Each row comes from the steps of one path. Every step used is in the known rows, and no mark comes twice. Write the path behind each row, first mark first.
Known rows:
D/R/C/V: -45, -43, 11, 10, -16, 8, 18, 24, -4, -18, -5, 29, -8, 9, -3, -12, 8, 10, -32, -10, -13, 35, 5, 62, 33, 4, 3, 27, -72, -9, 12, -1, -7, 45, 16, -62, 56, -1, 5, 11, -8, -16, -9, -15, -83, -7, 12, -5, 11
G/V: -46, 3, 43, 24, -20, -1, 9, 7, 44, 23, -47, 7, 11, 40, 37, -17, -5, 14, -26, -1, 17, -3, -10, 64, 34, 8, 30, -11, -39, 11, 25, -9, -4, 13, 10, -19, 40, -36, -15, 15, -30, -16, -8, 7, -66, 24, 6, 3, -7
V/C/R/D: -23, -2, 21, 28, 12, -18, 5, 22, 28, -53, -9, 19, -3, -11, 3, -1, 15, -26, -47, -39, 9, 18, 17, 36, 3, 33, -5, -11, -46, -21, -19, 19, 11, 12, 23, -46, 30, -33, 9, -19, -2, -11, 14, 5, -26, 6, -1, 10, -8
Q/C/V/G: -64, -41, 9, 21, -23, 60, 33, 5, 28, 32, -32, 24, -23, 19, 15, -20, -11, 30, -10, -26, 15, -12, -8, 42, 32, 33, 1, -16, -45, -6, 32, 42, 8, 43, 32, -25, 28, -19, -4, 21, 15, -17, -5, -8, -46, 9, 38, -4, 16
G/F: -43, 8, 13, 13, 1, 29, -13, -5, 15, 8, -19, 15, -3, 38, 11, -10, 11, 28, -28, -5, 11, 32, -12, 41, 31, 9, 24, 3, -41, 12, -3, -13, 0, 14, 13, -18, 21, -41, -3, 24, -7, -40, -30, 12, -43, 4, 17, 3, 11
D/R/C/V/G: -58, -48, 15, 21, -30, 24, 30, 12, 21, -2, -26, 37, -18, 11, 0, -29, -13, 30, -17, -10, 0, 5, 2, 48, 39, 30, -8, 1, -53, -11, 28, 33, -14, 50, 31, -39, 51, -23, 8, 8, 8, -23, -20, -22, -75, 6, 25, -4, 19
B/Y/R/C/Q: -34, -16, 30, -1, -1, -31, -20, 14, -3, -32, -12, 30, -22, 39, -11, 21, 3, -13, -22, -47, -19, 64, 3, 16, 28, -6, 28, 18, -55, -39, -36, 4, 0, 55, 16, -48, 48, 38, -16, 38, -12, -21, -18, 0, -56, 14, 21, -17, 46
B/Y/R: 12, 21, 45, -6, -12, -11, -4, 14, 23, 3, -30, 0, 10, 38, -12, 17, 15, 21, -11, -55, -14, 41, 15, 34, 27, -14, 24, 22, -58, -23, -7, -19, 16, 30, 38, -42, 20, 23, 17, 29, 11, -4, -23, 52, -24, 32, 15, -13, 27
B/Y/Q: -6, 2, 49, -12, 16, -16, 13, -2, 31, -25, -17, -6, 10, 11, -14, -10, 13, 9, -11, -57, -22, 42, 6, 53, 6, 9, 22, 54, -64, 1, -5, -4, 30, 36, 17, -18, 24, 27, 9, 25, -6, -4, 7, 52, -13, 9, 21, -12, 23
C/Q/Y: -30, 9, 44, -1, 26, -10, -6, -7, 26, -3, -44, 17, -17, 27, -14, -10, 1, 8, -26, -37, 2, 54, -9, 58, 12, 16, 10, -1, -48, -29, -7, 22, 10, 50, 19, -36, 32, 18, -22, 26, -31, -13, 0, -7, -48, -4, 32, -14, 3
V/C/Q/Y/R/D: -2, -4, 58, 7, 20, -46, -23, 9, 6, -20, -6, 42, -4, 25, -24, 15, -1, -10, -37, -73, -8, 21, 5, 45, 15, 3, 15, -21, -38, -59, -32, 7, 21, 18, 28, -44, 32, 10, -10, 6, -24, 29, 6, 22, -29, 3, 16, 8, 1
B/Y/Q/C/V: -37, -33, 20, -10, 9, 37, 32, 12, 13, 5, -9, 8, -11, 16, 0, 0, 5, 10, -19, -46, -7, 24, -4, 54, 10, 4, 19, 47, -74, 3, 7, 14, 34, 48, 14, -38, 30, 24, -1, 33, -2, 5, 24, 19, -28, -1, 39, -8, 23
R/C/Q/Y/B: -42, -2, 45, -18, -4, -46, -25, -25, 23, -33, -16, 32, -39, 11, -38, 6, 32, 0, -30, -39, 10, 38, -15, 56, 26, -1, 11, 1, -52, -17, -30, 7, 19, 57, 41, -58, 32, 22, -38, 22, -36, 9, -21, 10, -54, -16, 39, -29, 19
D/R: -4, -18, 38, 16, -21, -13, 14, 17, 24, -13, -48, -4, 15, -4, -13, -27, 1, 17, -26, -3, -11, 10, 19, 70, 16, 6, 14, 11, -62, -26, 5, -22, -6, 19, 20, -30, 36, -13, 15, -6, -22, -23, -24, 33, -48, 14, 3, 2, 3
C/V/G: -57, -27, 19, 22, -14, 48, 26, 10, 31, 24, -34, 30, -14, 20, 20, -28, -4, 39, -17, -9, 12, -3, -8, 50, 36, 25, -6, -19, -34, 0, 45, 44, 1, 45, 31, -27, 37, -41, 6, 7, 14, -29, -12, -13, -58, 11, 26, -2, 5
G/V/C: -59, -15, 23, 44, -23, -10, 24, 12, 64, 6, -30, 15, 21, 28, 31, -8, 9, 2, -42, -8, 25, -14, 2, 46, 23, 40, 14, -28, -44, -8, 38, 17, 10, -2, 21, -33, 44, -47, 4, 21, -24, -3, 0, 15, -77, 15, 2, 9, -25
R/Y/Q: -16, -3, 55, -7, 18, -35, 16, -2, -3, -38, -6, 0, 33, -9, 2, -35, 1, 10, -19, -67, -27, 6, 4, 74, 6, 33, 48, 47, -53, 0, -25, -4, 5, 9, 20, -22, 51, 34, -10, 18, -9, 7, -4, 45, -17, -10, 22, -18, 8
G/V/C/Q/Y/B: -51, -3, 54, -1, -7, -47, -11, -13, 54, -15, -27, 28, -21, 16, -17, 4, 23, 5, -46, -18, 28, 6, -16, 60, 21, 1, 11, -19, -41, -13, 0, 16, 24, 42, 39, -51, 37, -11, -30, 23, -47, 16, -8, 13, -64, -1, 36, -10, -3
D/R/Y/Q/C: -17, -33, 39, -2, -8, -18, 33, -2, 5, -23, -19, -14, 16, -20, -20, -22, -19, 0, -14, -73, -26, -14, 13, 58, -6, 34, 50, 50, -79, -20, -42, -20, 6, 13, 23, -21, 41, 52, -15, 25, -22, 17, -1, 54, -9, -10, 33, -14, 23
Y/B: -26, 4, 37, -2, -26, -22, -16, -10, 26, -19, -14, 13, -7, 6, -12, 0, 43, 15, -26, -25, 16, 8, -9, 60, 31, -6, 18, -10, -40, 3, -5, -10, 26, 25, 44, -42, 21, -15, -18, 0, -15, -3, -32, 45, -34, 3, 18, -19, 10
D/R/Y/B: -12, -3, 56, -9, -22, -52, -5, 7, 5, -51, -14, 5, 6, -24, -32, -22, 27, 23, -30, -20, -3, -15, 9, 78, 16, -8, 32, 21, -59, -10, -27, -22, -3, 15, 49, -53, 40, 6, -13, -4, -21, 1, -38, 56, -43, -3, 12, -22, 2
Q/C/V/G/F: -75, -25, 0, 19, -13, 68, 13, -3, 17, 36, -21, 29, -31, 40, 16, -14, -11, 42, -21, -3, 21, 4, -20, 30, 38, 21, 11, -5, -41, 13, 16, 23, -1, 37, 20, -15, 25, -50, -4, 33, 9, -38, -20, -12, -50, 5, 40, 4, 24
V/C/Q: -54, -25, 16, 32, 8, -15, 3, 21, 28, -20, -19, 26, 0, 18, 21, -2, 11, -12, -49, -15, 9, 24, 0, 32, 11, 29, 15, -28, -37, -40, 11, 39, 10, 23, 14, -38, 51, -15, -6, 20, -22, -25, -2, -1, -61, 6, 14, 3, 3
Q/C/R/Y: -34, 10, 23, 9, 2, -2, 32, 13, 7, -34, -28, -18, 5, -23, 10, -14, -1, -1, -28, -51, -2, 5, 20, 45, 1, 46, 36, 38, -71, -2, -40, 9, -19, 19, 36, -49, 40, 21, -10, 16, 10, -18, -8, 13, -19, 2, 18, -26, 10
C/V: -43, -17, 16, 10, 4, 35, 14, 22, 8, 14, -12, 25, 2, 25, 24, -12, 18, 22, -32, -11, 4, 28, -9, 67, 30, 1, 7, 5, -48, 5, 35, 18, 13, 35, 15, -47, 38, -18, 5, 8, 0, -20, 2, -6, -60, 2, 15, -3, -3

Write each row's path:
-11, 11, 33, 16, 13, -8, -5, 18, 12, -44, -17, 13, -13, -5, -1, -4, 8, -18, -34, -38, 1, 32, 11, 45, 9, 12, 6, -2, -43, -10, -32, 6, 2, 23, 16, -38, 26, -28, 0, -21, -4, -25, 8, 2, -19, 10, -1, 7, 4
C/R/D
-51, -28, 21, 7, -25, 26, 21, 12, 22, 8, -15, 36, -25, 35, -4, -4, -3, 31, -8, -35, -2, 23, 2, 29, 44, 16, -6, 10, -51, -8, 22, 29, 2, 60, 38, -45, 39, -3, 10, 27, 26, -17, -20, -10, -64, 16, 30, -13, 30
B/Y/R/C/V/G
7, 3, 65, -4, 22, -40, -33, 6, -7, -17, -13, 37, -11, 32, -26, 7, -5, -3, -25, -73, -13, 34, 0, 52, 18, -12, 23, -11, -36, -50, -43, -5, 16, 26, 22, -38, 29, 16, -17, 7, -25, 20, 2, 20, -19, 8, 20, 3, 13
C/Q/Y/R/D
-14, -1, 27, -5, -22, -26, -6, 1, 10, -26, -3, 17, -5, 35, -25, 20, 17, 1, -6, -67, -23, 60, 12, 21, 36, 5, 18, 33, -70, -21, -27, -24, 6, 38, 36, -57, 30, 40, 1, 37, 9, 0, -30, 28, -48, 9, 13, -25, 38
B/Y/R/C
6, 25, 55, -3, -6, -25, -4, -20, 25, 20, -39, 13, 15, 34, -9, 3, 8, 23, -16, -70, -8, 34, 5, 58, 30, 13, 22, 3, -47, -33, -11, -19, 12, 34, 44, -45, 27, 30, 0, 26, -9, 16, -22, 31, -27, 9, 31, -17, 10
Q/Y/R
-29, -28, 24, 1, -7, 6, 24, -18, 21, -1, -19, -5, 8, 6, -4, -6, -8, -4, -9, -72, -10, 3, -3, 44, 6, 36, 40, 23, -64, -13, -26, -7, 27, 21, 17, -14, 25, 38, -16, 33, -19, 11, 5, 45, -4, -6, 40, -16, 31
Y/Q/C
-28, -2, 42, 5, 20, -40, 36, 0, 22, -54, -8, -5, 34, -36, 14, -29, 3, -10, -44, -58, -17, 3, 19, 62, -3, 59, 32, 51, -56, 1, -26, 18, -4, 16, 31, -37, 62, 21, 8, 13, -2, -1, 7, 28, -19, -5, 23, -13, 5
V/C/R/Y/Q
-18, 18, 51, -16, -9, -30, -14, -27, 39, -16, -27, 13, -17, 7, -36, -1, 42, 20, -22, -39, 18, 23, -11, 70, 26, -2, 7, 0, -51, -4, -12, -6, 30, 40, 51, -50, 16, 6, -22, 9, -23, 16, -23, 37, -33, -8, 32, -25, -2
Q/Y/B
-27, 22, 44, -7, -12, -39, 0, 2, 12, -52, -10, 1, -4, -28, -8, -10, 36, 9, -38, -28, 10, 3, 6, 61, 17, 8, 27, 20, -52, 11, -34, -1, -5, 30, 54, -59, 40, 0, -15, -3, -1, -9, -27, 31, -27, 1, 18, -29, 6
C/R/Y/B
-70, -17, 8, 19, -5, 60, 8, 5, 18, 32, -20, 36, -25, 42, 21, -22, -2, 47, -26, 12, 18, 10, -19, 39, 41, 14, 6, -6, -31, 19, 26, 26, -6, 38, 17, -18, 28, -63, 7, 22, 10, -45, -27, -18, -58, 7, 30, 8, 13
C/V/G/F
-57, -27, 16, 12, 2, -18, -15, 11, 1, -32, -11, 33, -21, 31, 8, 3, 5, -19, -27, -29, -9, 53, -7, 30, 25, 17, 25, -2, -47, -28, -29, 17, -7, 45, 8, -41, 52, 15, -28, 27, -23, -30, -17, -20, -65, -3, 19, -14, 31
R/C/Q
-22, 9, 50, -8, -12, -38, -12, 0, 2, -41, -2, 9, -1, -11, -16, -11, 40, 20, -26, -38, 5, -4, -3, 68, 23, -2, 36, 9, -49, 4, -26, -9, 9, 14, 48, -48, 32, 6, -24, 5, -7, 1, -34, 52, -37, -6, 13, -28, -2
R/Y/B
-24, -5, 21, 8, -31, -28, -8, -11, 3, -16, -2, 26, 6, 30, -8, 11, 9, -3, -11, -65, -21, 41, 7, 32, 44, 20, 28, 12, -56, -26, -26, -24, -7, 27, 35, -53, 43, 34, -10, 29, 1, 5, -38, 17, -53, 1, 17, -21, 33
Y/R/C
-24, 2, 14, -1, 2, 6, 39, -2, 43, -26, -36, -25, -9, -17, 0, 0, 1, -17, -26, -52, -2, 33, 18, 26, -3, 38, 18, 50, -77, 4, -33, 9, 11, 52, 27, -36, 27, 24, 6, 23, 5, -18, 19, 20, 1, 12, 38, -13, 40
B/Y/Q/C/R
-59, -4, 13, 22, -12, 42, 0, -11, 27, 22, -28, 23, -16, 38, 10, -22, -2, 44, -17, 1, 19, 8, -14, 30, 37, 26, 14, -16, -30, 11, 11, 11, -9, 25, 23, -7, 21, -59, 0, 23, 5, -47, -37, -1, -46, 11, 27, 3, 19
V/G/F
-58, -43, 27, 9, -10, 34, 45, 4, 15, 11, -16, 21, -8, 2, 10, -32, -22, 33, -11, -47, -2, -23, -2, 50, 20, 42, 17, 13, -51, 0, 12, 42, 3, 38, 32, -23, 45, 2, -7, 27, 14, -4, 1, 3, -33, 1, 42, -11, 18
R/Y/Q/C/V/G
-37, -17, 23, -5, -6, 1, 4, -2, -1, 6, 0, 42, -8, 35, -1, 7, 13, 13, -27, -51, -13, 48, -3, 57, 43, 6, 10, 26, -61, -12, 2, 4, 5, 53, 30, -71, 48, 28, -3, 30, -1, 10, -10, -15, -70, -10, 35, -19, 16
Q/Y/R/C/V
-44, -4, 36, -5, 17, -23, -9, -12, 22, -19, -33, 27, -26, 26, -24, -1, 1, -5, -21, -49, -5, 64, -9, 48, 20, 24, 11, 11, -60, -32, -24, 19, 5, 55, 18, -47, 37, 31, -30, 35, -31, -5, -7, -19, -61, -15, 32, -21, 13
R/C/Q/Y
-32, 0, 32, 33, 3, -23, 9, 25, 38, -41, -19, 19, -1, -1, 16, 0, 1, -25, -51, -21, 16, 2, 13, 40, 9, 27, 1, -15, -43, -11, -13, 18, 3, 11, 17, -41, 38, -48, 5, -12, -12, -10, 22, -2, -40, 16, -1, 20, -12
G/V/C/R/D
-46, -41, 13, 1, 2, 33, 30, 4, 7, 14, -5, 18, 0, 14, 13, -7, -3, 6, -27, -45, -7, 10, -10, 60, 17, 17, 25, 28, -64, 3, 9, 13, 26, 40, 13, -38, 38, 19, -7, 25, -8, 10, 18, 10, -30, -9, 42, -6, 21
Y/Q/C/V
-2, -18, 65, -9, 12, -49, 23, 5, -3, -48, -15, -6, 35, -28, -12, -42, -10, 12, -26, -51, -36, -5, 17, 85, -2, 26, 46, 57, -63, -11, -30, -18, -8, 11, 20, -24, 61, 36, 2, 6, -22, 5, -7, 49, -25, -4, 17, -11, 10
D/R/Y/Q
-35, -47, 30, -6, 1, 13, 38, 17, -10, -9, -5, 9, 7, -9, 0, -19, -11, 12, -29, -44, -19, -10, 3, 74, 6, 12, 34, 49, -75, -9, -7, 3, 7, 33, 15, -42, 51, 29, -3, 22, -13, 12, 14, 22, -37, -10, 37, -7, 15
D/R/Y/Q/C/V
-32, 9, 33, -8, -16, -31, 6, -1, 12, -45, -11, -3, -10, -31, -14, -2, 29, 3, -33, -41, 13, -8, 8, 53, 13, 17, 32, 24, -61, 4, -47, -1, 2, 26, 55, -57, 33, 14, -22, 7, -2, 0, -21, 37, -19, -2, 29, -33, 16
Q/C/R/Y/B
-56, 4, 13, 43, -17, -7, 38, 14, 72, -16, -40, -2, 11, -6, 43, -6, 8, -15, -61, 4, 27, 6, 17, 36, 15, 51, 1, -4, -45, 3, 17, 25, -10, 26, 30, -48, 51, -46, 16, 7, -6, -28, 7, -14, -59, 21, 12, 6, -9
G/V/C/R
-41, -20, 25, 8, -6, -33, -18, 6, -7, -22, -7, 37, -10, 38, 5, 12, -3, -15, -28, -44, -17, 48, -3, 28, 33, 5, 32, -1, -43, -40, -32, 4, -8, 46, 15, -45, 58, 30, -23, 31, -19, -15, -25, -9, -60, 5, 24, -16, 44
Y/R/C/Q
-28, 25, 30, 10, 9, -12, 21, 21, 6, -41, -25, -12, 16, -21, 14, -23, 6, 4, -34, -38, -6, 18, 20, 58, 9, 39, 29, 36, -58, 4, -28, 12, -25, 20, 38, -50, 48, 7, -4, 3, 14, -29, -14, 7, -32, 6, 7, -22, 1
C/R/Y
-6, -6, 52, 8, -2, -30, 16, 32, -4, -35, -29, -8, 25, -20, -14, -33, -5, 23, -22, -28, -21, -1, 23, 75, 8, 15, 35, 35, -67, -21, -17, -17, -24, 3, 28, -39, 49, 11, 2, 1, -12, -13, -24, 39, -47, 5, -2, -13, -7
D/R/Y
-67, -27, 27, 37, 0, -16, 7, 25, 40, -6, -29, 27, 2, 32, 37, -6, -5, -12, -53, 2, 18, 2, -5, 36, 18, 21, 20, -32, -32, -27, 17, 34, 1, 23, 7, -34, 57, -31, -10, 27, -36, -22, 3, -11, -79, 16, 15, 9, -5
G/V/C/Q
-54, -28, 26, 7, -22, 17, 22, -11, 26, 18, -24, 43, -22, 31, -4, -14, -11, 34, -12, -41, -2, 17, -4, 46, 47, 33, -8, -1, -47, -14, 18, 33, -4, 59, 45, -47, 45, 0, 0, 25, 15, 0, -20, -22, -65, 1, 40, -16, 21
Q/Y/R/C/V/G
-32, -14, 52, -16, -11, -58, -21, -17, 22, -42, -26, 25, -35, 0, -49, 1, 24, 5, -34, -26, 3, 30, -5, 60, 23, -8, 9, 10, -60, -28, -33, -6, 12, 59, 41, -60, 40, 19, -27, 14, -43, 8, -26, 16, -59, -12, 36, -22, 21
D/R/C/Q/Y/B
-46, -36, 23, -4, 9, 22, 32, 11, -11, 1, 4, 13, 5, 3, 12, -14, -5, 8, -25, -56, -15, 0, -6, 66, 12, 20, 35, 43, -67, 2, -2, 13, 17, 31, 16, -41, 48, 31, -14, 30, -5, 14, 18, 16, -30, -12, 38, -13, 13
R/Y/Q/C/V
